What can hang from each mark
K_622: K_121 K_466
K_121: K_246 K_336 K_505 K_622
K_246: K_773
K_466: K_246
K_773: K_246
K_336: K_121 K_466
K_505: K_466 K_773 K_994

Each row was made from one small tree. Brackets hold a mark, then the marks that hang from it, in the order of their numbers. Every link used is in the known rows. Write each row's tree.
Known rows
{K_622 {K_121 K_505} {K_466 {K_246 K_773}}}: [-0.01  0.10 -0.16 -0.02  0.17 -0.05 -0.56 -0.06 -0.21 -0.12 -0.06 -0.65
 -0.03 -0.01  0.10 -0.12  0.11 -0.19 -0.58 -0.11  0.18]
{K_336 {K_121 {K_505 K_773 K_994}} {K_466 K_246}}: [-0.22  0.16 -0.26 -0.01  0.04  0.18 -0.21  0.05  0.21 -0.24  0.03  0.02
 -0.03  0.16  0.28  0.01 -0.09 -0.34  0.31 -0.10  0.10]
{K_622 {K_121 K_336 {K_505 K_466 K_773}}}: [-0.11  0.10 -0.22  0.08  0.27  0.04 -0.65 -0.01 -0.07 -0.01  0.04 -0.23
 -0.05 -0.02  0.44  0.01  0.09  0.02 -0.23 -0.04 -0.01]
{K_121 K_336 {K_505 K_466 {K_773 K_246}} K_622}: [-0.17  0.06 -0.06  0.01  0.32 -0.10 -0.45 -0.04  0.12  0.07  0.20  0.05
 -0.19 -0.09  0.44  0.38  0.06 -0.01  0.26  0.04  0.03]
{K_622 K_466}: [ 0.04  0.11  0.03 -0.07  0.05 -0.07 -0.03 -0.01 -0.02  0.04 -0.02  0.13
 -0.03 -0.05 -0.01  0.00  0.11 -0.08 -0.09  0.03  0.03]
{K_121 K_246 K_505 K_622}: [ 0.07  0.00 -0.02  0.02  0.09 -0.08 -0.20 -0.03  0.07 -0.10  0.17 -0.28
 -0.02 -0.10  0.25  0.26 -0.01  0.06 -0.25 -0.05  0.08]
{K_336 K_121 {K_466 K_246}}: [-0.04  0.08  0.03 -0.07 -0.18 -0.21  0.05  0.01  0.10 -0.05 -0.03 -0.31
  0.01  0.16 -0.10  0.07 -0.10 -0.26  0.16  0.08  0.14]
{K_336 {K_121 K_505 K_622}}: [-0.02  0.10  0.13  0.01 -0.02  0.10 -0.16  0.02  0.19 -0.06  0.08 -0.52
 -0.06  0.00  0.05 -0.15  0.02  0.08 -0.12 -0.08 -0.02]
{K_622 K_121 K_466}: [ 0.10  0.10  0.04 -0.07  0.08 -0.06 -0.12 -0.02 -0.10 -0.02 -0.06 -0.31
  0.05 -0.04  0.02 -0.18  0.11 -0.12 -0.20  0.03  0.04]
{K_121 K_246 K_336}: [-0.02 -0.01 -0.06 -0.02  0.05 -0.26 -0.21  0.00 -0.06 -0.04  0.09 -0.31
 -0.02 -0.04  0.19  0.35 -0.07  0.19 -0.16  0.10  0.06]
{K_505 {K_466 K_246} K_994}: [-0.10  0.03 -0.34 -0.17  0.07  0.04 -0.14  0.04 -0.03 -0.16 -0.03  0.47
  0.01  0.07  0.22  0.49 -0.01 -0.26  0.51  0.10  0.05]
{K_505 {K_466 K_246} K_773}: [-0.12  0.03 -0.25 -0.04  0.17  0.08 -0.15 -0.03  0.06 -0.04  0.01  0.44
 -0.07  0.04  0.29  0.33  0.00 -0.17  0.32  0.06  0.15]
{K_622 {K_121 K_336 {K_505 K_773}} {K_466 K_246}}: [-0.08  0.19 -0.16  0.05  0.27 -0.03 -0.72 -0.04 -0.11 -0.10  0.01 -0.62
 -0.07 -0.01  0.44  0.11  0.06  0.02 -0.35 -0.04  0.14]
{K_336 {K_121 K_246 K_505 K_622} K_466}: [ 0.05  0.09  0.10 -0.02 -0.06 -0.19 -0.07 -0.02  0.20 -0.11  0.16 -0.47
  0.00  0.01  0.09  0.07 -0.05 -0.19 -0.17 -0.01  0.10]
{K_336 {K_121 K_246 K_622}}: [ 0.04  0.02  0.13 -0.09 -0.05 -0.07  0.16 -0.01  0.22 -0.13  0.11 -0.46
 -0.03  0.00  0.04  0.07 -0.08  0.08  0.09  0.07  0.10]
{K_466 K_246}: [-0.01 -0.01 -0.09 -0.04 -0.01 -0.07 -0.08 -0.02 -0.05 -0.05 -0.01 -0.12
 -0.01  0.06  0.06  0.25 -0.05 -0.03  0.09  0.04  0.13]
{K_336 K_121}: [-0.02  0.05  0.08 -0.06 -0.11  0.06  0.09  0.03  0.10 -0.03 -0.03 -0.19
 -0.02  0.10 -0.10 -0.24 -0.01  0.05  0.05  0.01  0.03]
{K_121 {K_505 K_466 K_773 K_994}}: [-0.18  0.10 -0.39 -0.02  0.24  0.33 -0.32  0.04  0.10 -0.12  0.04  0.74
 -0.04  0.00  0.45  0.07  0.09 -0.21  0.29 -0.10 -0.06]
{K_622 {K_121 {K_246 K_773}} K_466}: [ 0.07  0.03 -0.08 -0.08  0.17 -0.14 -0.16 -0.08 -0.14 -0.11 -0.02 -0.46
  0.02 -0.08  0.03 -0.10  0.07 -0.14 -0.52  0.00  0.15]
{K_336 {K_121 K_505 K_622} {K_466 {K_246 K_773}}}: [-0.12  0.11  0.04  0.03  0.03 -0.12 -0.29 -0.03  0.16 -0.11  0.08 -0.78
 -0.10  0.04 -0.04  0.05 -0.06 -0.29 -0.28 -0.08  0.12]
{K_336 {K_121 {K_505 K_994} K_622} K_466}: [-0.09  0.17  0.02 -0.02  0.00  0.05 -0.12  0.06  0.27 -0.19  0.10 -0.30
  0.00  0.02  0.11 -0.01 -0.03 -0.29  0.22 -0.05 -0.08]
{K_121 K_505}: [ 0.00  0.02 -0.06  0.03  0.01  0.05 -0.26  0.01 -0.04  0.01  0.03 -0.05
 -0.02 -0.01  0.11 -0.09  0.05  0.03 -0.28 -0.11 -0.01]
{K_336 {K_466 {K_246 K_773}}}: [-0.11  0.01 -0.08  0.02  0.04 -0.21 -0.13 -0.04 -0.04 -0.07 -0.02 -0.25
 -0.04  0.03 -0.08  0.22 -0.09 -0.38 -0.15  0.00  0.13]
{K_505 K_466 K_994}: [-0.08  0.03 -0.26 -0.12  0.09  0.11 -0.06  0.04  0.04 -0.10 -0.01  0.61
  0.03  0.00  0.18  0.24  0.05 -0.23  0.43  0.07 -0.07]

Which tree is each row?
[ 0.02 -0.01 -0.29 -0.07  0.08  0.08 -0.32  0.02 -0.10 -0.28  0.03 -0.27
  0.12  0.02  0.38 -0.01  0.00 -0.09 -0.13 -0.09  0.06] : {K_622 {K_121 K_246 {K_505 K_994}}}
[-0.20  0.00 -0.28 -0.18  0.22  0.13  0.05  0.00  0.12 -0.06  0.06  0.87
 -0.07  0.04  0.33  0.19  0.04 -0.31  0.83  0.07  0.05] : {K_505 K_466 {K_773 K_246} K_994}
[ 0.08  0.09 -0.03 -0.09  0.05 -0.15 -0.21 -0.05 -0.15 -0.08 -0.08 -0.43
  0.04  0.02  0.07  0.07  0.06 -0.15 -0.13  0.06  0.16] : {K_622 K_121 {K_466 K_246}}
[ 0.00  0.08 -0.08 -0.07  0.15 -0.09 -0.31 -0.06 -0.18 -0.11 -0.09 -0.60
 -0.02 -0.02  0.00 -0.04  0.05 -0.20 -0.37  0.00  0.18] : {K_622 K_121 {K_466 {K_246 K_773}}}
[ 0.03  0.07  0.05 -0.06  0.24 -0.14 -0.07 -0.07  0.09 -0.09  0.12 -0.30
 -0.09 -0.20  0.02  0.20  0.05 -0.11 -0.32  0.02  0.12] : {K_121 {K_246 K_773} {K_622 K_466}}
[-0.17  0.13 -0.19  0.07  0.32  0.00 -0.65 -0.02  0.11 -0.05  0.15 -0.12
 -0.16 -0.08  0.49  0.59  0.00  0.02  0.02  0.03  0.07] : {K_121 K_336 {K_505 {K_466 K_246} K_773} K_622}
[ 0.05  0.11  0.09 -0.04  0.18 -0.32 -0.22 -0.03  0.07 -0.05  0.15 -0.46
 -0.07 -0.18  0.21  0.51  0.02  0.09 -0.20  0.14  0.05] : {K_121 K_246 K_336 {K_622 K_466}}
[ 0.01  0.05  0.10  0.04  0.10 -0.41 -0.15 -0.02  0.11 -0.06  0.18 -0.54
  0.00 -0.12  0.14  0.57 -0.10 -0.09 -0.09  0.14  0.02] : {K_121 K_246 {K_336 K_466} K_622}
[-0.20  0.05 -0.40 -0.10  0.22  0.21 -0.15  0.02  0.12 -0.19  0.00  0.68
 -0.03  0.06  0.38  0.42 -0.03 -0.27  0.66  0.05  0.08] : {K_505 {K_466 K_246} K_773 K_994}
[ 0.00  0.02 -0.03  0.01  0.01 -0.42 -0.17 -0.01 -0.02 -0.01  0.10 -0.28
  0.02 -0.03  0.12  0.43 -0.09 -0.09 -0.17  0.13  0.06] : {K_121 K_246 {K_336 K_466}}
[-0.03  0.10  0.16 -0.04 -0.08 -0.21  0.06 -0.01  0.23 -0.10  0.06 -0.54
 -0.02  0.06 -0.07  0.20 -0.12 -0.26  0.20  0.09  0.11] : {K_336 {K_121 K_622} {K_466 K_246}}
[-0.17  0.05 -0.08  0.06  0.10 -0.33 -0.37 -0.02 -0.07 -0.03  0.01 -0.58
 -0.08  0.00 -0.02  0.39 -0.12 -0.22 -0.27  0.05  0.09] : {K_121 {K_336 {K_466 {K_246 K_773}}}}
[-0.19  0.01 -0.39 -0.12  0.17  0.07 -0.25  0.01 -0.04 -0.19 -0.05  0.32
 -0.04  0.03  0.12  0.38 -0.01 -0.34  0.27  0.03  0.07] : {K_505 {K_466 {K_246 K_773}} K_994}
[ 0.00  0.16 -0.09  0.05  0.23  0.17 -0.37 -0.04 -0.02 -0.03  0.00 -0.19
 -0.02 -0.05  0.29 -0.33  0.15 -0.11 -0.36 -0.14  0.05] : {K_622 {K_121 {K_505 K_773}} K_466}
[-0.17  0.09 -0.41 -0.08  0.15 -0.05 -0.67  0.05 -0.11 -0.15  0.03  0.12
 -0.04  0.04  0.40  0.62  0.02 -0.07  0.16  0.05  0.01] : {K_121 K_336 {K_505 {K_466 K_246} K_994}}
[-0.18  0.06 -0.33 -0.06  0.23  0.28 -0.04  0.03  0.16 -0.13  0.02  0.74
 -0.02  0.00  0.33  0.16  0.03 -0.23  0.56  0.00 -0.04] : {K_505 K_466 K_773 K_994}
[-0.15  0.08 -0.29 -0.05  0.07  0.29 -0.12  0.04  0.21 -0.26  0.09  0.19
 -0.03  0.09  0.42 -0.12 -0.04 -0.02  0.18 -0.13  0.09] : {K_336 {K_121 K_246 {K_505 K_773 K_994}}}
[-0.03  0.10  0.05 -0.02  0.28 -0.27 -0.31 -0.05  0.05 -0.07  0.14 -0.60
 -0.13 -0.22  0.12  0.40  0.02  0.05 -0.44  0.08  0.06] : {K_121 {K_246 K_773} K_336 {K_622 K_466}}
[ 0.02  0.05 -0.11 -0.01  0.19 -0.24 -0.50 -0.02  0.01 -0.02  0.19 -0.21
 -0.07 -0.13  0.40  0.61  0.05  0.09 -0.22  0.07  0.01] : {K_121 K_246 K_336 {K_505 K_466} K_622}
[-0.14  0.17  0.02  0.07  0.05  0.02 -0.19 -0.02  0.31 -0.12  0.12 -0.40
 -0.10  0.06  0.20  0.09 -0.08 -0.25  0.07 -0.07  0.13] : {K_336 {K_121 {K_505 K_773} K_622} {K_466 K_246}}
